Each row was made from one small tree. The marks that hang from a mark follow it in brackets, in alphabetical order. Every link used is in the known rows. Write each row's tree.
Known rows
T{K{H N{P Q Y}}}: [-2.10 -1.33  2.54 -0.05 -2.54 -2.94 -2.52  4.77 -1.40  0.23  2.86  1.52
  6.10 -0.01  2.89 -0.50 -0.78  2.00]
Q{N}: [ 2.44 -1.70  0.07  2.97  0.85  3.10  1.36 -0.18  1.19 -0.48 -1.24  1.06
 -3.80  1.29 -1.58  1.11  3.27 -3.41]
Y{N{K{H T} P Q}}: [-1.44  3.54 -1.55 -5.93 -2.13 -0.32 -0.84 -0.74  0.38  1.02 -0.21 -4.11
  1.69  1.60  1.27 -2.85 -1.56  2.19]
H{K{N{P Q Y} T}}: [-0.93  0.75 -0.65 -3.48 -3.38 -3.02 -0.79  1.94 -0.92 -2.08  2.59 -0.20
  3.93 -0.41  2.27 -0.85 -2.02  2.53]
T{K}: [ 1.07 -0.07  2.37  4.59  0.46  0.84 -0.66 -2.16 -0.70  2.88  0.21  1.05
  0.51  2.22  0.27 -0.84  0.99 -2.13]
G{T}: [ 1.63  1.12  2.05  3.51  1.40  2.59  0.49 -2.11 -0.35  1.47 -0.92  0.49
 -5.59 -1.29 -1.33  2.33  2.61 -2.60]
G{Q{N{K{T} Y}}}: [ 0.69 -2.01 -4.22 -1.87  3.18  1.15  2.65 -1.95  1.52 -1.35 -1.21 -1.42
 -0.34 -0.27 -3.37 -0.76 -2.17  0.81]
N{K Y}: [ 0.57 -1.61 -1.53  0.26  2.60  1.43 -0.04 -1.73 -0.53 -1.34 -0.40 -0.27
  1.54  0.14 -2.06  1.03 -0.77 -0.52]
K{N T}: [-0.30  0.26  1.23 -0.98  1.17 -1.43  1.81 -2.83 -1.03 -2.70 -1.90  0.99
 -1.55 -0.05 -1.90 -0.90 -3.19 -0.12]
H{K{T}}: [-0.70  1.01 -1.37  2.58  0.14  0.77 -0.42 -4.17  0.53  1.71 -0.63  0.37
 -1.70  1.60  0.07 -0.94 -1.97 -1.34]
Y{N{K{H} P Q}}: [-0.42  2.40 -0.28 -2.75 -2.57 -0.03 -2.19  1.28  0.89  2.01  0.11 -3.06
  1.93  1.50  2.44 -2.13  1.73  0.88]
H{K{N T}}: [-1.84  0.42 -0.16  1.31 -0.54 -1.18 -0.24 -3.34  0.12 -0.95 -1.09  1.43
 -0.54  0.56 -0.01 -1.12 -3.46  0.59]
Y{N{K Q}}: [ 1.42  0.80  1.11 -0.94 -1.55  0.93 -0.71 -0.99  0.49  0.46 -0.27 -3.11
  1.46  0.89 -0.02 -2.85  1.10  0.79]
T{K{N}}: [-0.06 -0.66  3.57  3.47 -0.28 -1.06 -0.51 -1.20 -1.18  0.22 -0.37  2.14
  1.64  1.34  0.13 -1.14 -0.61 -0.24]
N{K{H T} P Q Y}: [-1.98  1.22 -1.90 -5.32  0.24 -0.69 -0.36  0.98 -0.74 -0.80  1.08 -1.93
  3.25  0.57  1.14  0.06 -1.85  2.06]
G{T{K}}: [ 0.85  1.16  3.33  4.78  0.48  2.73 -0.59 -2.58 -1.04  3.29  0.41  0.59
 -2.60  0.01 -0.55  1.32  1.93 -1.37]
G{Q T{K{H N}}}: [-2.22 -0.44  3.52  6.33  0.80 -1.56 -1.22 -0.61  0.70  4.31 -1.09  2.13
 -1.86 -2.10  0.75 -0.64 -1.06  0.68]
G{Q T}: [ 2.38  0.94  1.58  4.81  1.93  0.34  1.12 -1.94  0.91  3.87 -1.11  0.07
 -5.80 -2.26 -0.45  0.29  2.78 -2.37]
N{Q}: [ 2.36 -0.21  3.39  2.61 -0.47 -0.06  0.26  0.71 -0.05  1.13  0.43  0.35
 -0.94  0.65  1.19 -0.74  3.11 -1.93]
H{K}: [ 0.39 -0.16 -0.22  5.70 -0.33  1.08 -1.64 -2.24  1.11  2.69 -0.25  1.36
 -1.42  1.52  1.24 -0.23  1.29 -2.59]
Q{N{K{H T} P Y}}: [-1.68 -0.23 -5.16 -5.02  1.64  2.69  0.75  0.18  0.58 -2.32 -0.71 -1.09
  0.34  1.24 -1.74  1.85 -1.73  0.63]
Y{N{K P Q}}: [ 2.31  3.47  0.27 -4.18 -3.05 -0.02 -0.67  0.58 -0.08  0.97  0.78 -4.05
  2.05  1.84  1.97 -2.43  3.27  0.73]
N{K{T} P Q Y}: [ 0.72  2.11 -1.29 -6.66 -0.15 -0.62  1.07  0.24 -1.74 -1.91  1.42 -2.83
  3.33  1.05  0.56 -0.26 -0.16  1.96]

Which tree is each row?
[ 0.68 -3.07  2.61  0.48 -0.72 -2.15 -0.01  2.88 -1.08 -3.08  1.26  1.30
  2.74 -2.07 -0.40 -0.11 -0.86  0.73]
K{N{Q Y}}
[-2.17 -0.52 -2.43 -0.80  2.63  3.61  1.30 -2.57  1.60 -1.16 -2.90 -0.21
 -2.68  2.06 -2.28  0.79 -1.78 -0.18]
Q{N{K{H T}}}
[-2.66 -0.44 -2.15 -3.76  0.62 -2.35 -0.17  0.59 -1.12 -2.70 -0.26  1.15
  1.52 -1.14 -1.01  0.49 -4.76  0.72]
K{H N{P Y} T}
[ 2.85 -1.44 -2.70 -1.23 -0.10  2.16  0.86  2.57  0.22 -1.57  0.98  0.19
 -0.75  0.31 -1.16  2.19  3.23 -2.63]
Q{N{P Y}}
[-1.47 -0.67 -2.85  0.45  3.21  1.32  1.83 -2.39  3.00  1.31 -3.25 -0.52
 -2.98  1.22 -1.31 -1.29 -1.48 -0.02]
G{Q{N{K{H T}}}}
[-2.77  0.83 -1.30 -0.50  3.09  1.28  0.36 -4.19  0.36  0.36 -2.61 -0.39
 -1.34  1.72 -1.17 -0.28 -3.33  0.01]
N{K{H T}}
[ 1.00  0.71 -4.62 -6.37  1.10  2.62  2.11 -0.54 -0.29 -3.41 -0.16 -1.95
  0.47  1.66 -2.25  1.68  0.07  0.52]
Q{N{K{T} P Y}}
[ 0.05 -0.31  0.50 -0.35 -3.81 -2.74 -2.00  3.93 -0.38 -1.06  2.89  0.81
  4.28 -0.53  3.42 -0.11  1.21  1.39]
H{K{N{P Q Y}}}
[ 0.34  2.20 -1.51  0.66  1.32  2.43  0.76  0.79  2.56  3.09 -1.87 -1.04
 -5.26  0.08  1.10  2.00  5.02 -0.66]
G{Q{N{K{H} P}} T}
[ 0.75  0.84  1.35  0.77 -0.68 -2.55 -0.36  1.36 -1.22  2.01  1.78  0.40
  1.23 -2.54  0.67  0.11  0.70  1.40]
G{Q T{K{N{P Y}}}}
[ 2.36 -2.86 -1.42  3.50  1.91  2.56  1.56  1.00  1.66  0.79 -0.02  0.32
 -4.68 -3.70 -2.94  1.96  2.11 -1.64]
G{Q{N{Y}} T}
[-2.24 -0.43  0.07 -4.46 -1.23 -3.29 -0.08  3.15 -1.18 -2.65  1.20  0.36
  2.93 -1.42  0.82 -0.32 -3.19  2.16]
K{H N{P Q Y} T}
[ 3.00 -0.47  0.54  4.44  1.41  2.62  2.06 -0.38  2.14  2.33 -1.44  0.20
 -7.15 -1.78 -1.48  1.20  4.41 -2.54]
G{Q{N} T}
[-0.43 -2.05  1.42 -2.56 -0.33 -2.41  1.29  0.96 -1.63 -4.14  0.91  0.35
  2.47 -2.02 -1.52 -0.90 -3.91  1.99]
K{N{Q Y} T}
[ 1.57  1.13  2.92  6.04  1.01  0.40 -0.10 -2.36  0.20  5.86  0.03  0.26
 -2.94 -0.76  0.35 -0.73  2.22 -1.20]
G{Q T{K}}
[ 1.65 -0.50  1.75 -2.67 -2.10 -2.93 -0.06  4.46 -1.54 -2.75  2.08  0.43
  3.27 -1.14  1.56  0.13  1.52  0.73]
K{N{P Q Y}}
[-3.03 -0.71  0.68  0.46  1.58 -1.40  0.34 -2.01 -0.12 -1.51 -2.41  1.88
 -1.57 -0.38 -1.38 -0.56 -4.77  0.02]
K{H N T}
[ 0.17  2.03  0.19  1.22 -2.41 -1.80 -1.41  0.24  0.22  0.61  0.02  1.55
  0.23  1.62  3.05 -0.16  2.09 -0.90]
H{K{N{P}}}
[-1.14 -1.44  1.27 -1.25 -1.62 -2.96 -1.38  5.16 -0.75 -1.51  1.49  1.29
  3.34 -1.45  2.07  0.46 -0.11  0.79]
K{H N{P Q Y}}
[ 0.47  0.95  3.96 -1.13 -3.12 -1.17 -0.98  3.61 -2.65 -0.39  3.48  0.02
  3.03 -1.87  1.71  1.48  1.97  2.52]
G{T{K{N{P Q Y}}}}
[-0.66 -1.41 -3.95 -1.81  1.19  2.95 -0.41  2.09  1.03 -1.32 -0.33 -0.15
  0.63  1.21 -0.58  2.61  1.63 -0.66]
Q{N{K{H} P Y}}
[-1.28 -3.10 -0.93  3.54 -0.49 -0.98 -1.87  0.04  0.20 -1.57  0.53  2.49
  2.29 -1.20 -0.22  0.34 -2.57  0.17]
H{K{N{Y}}}
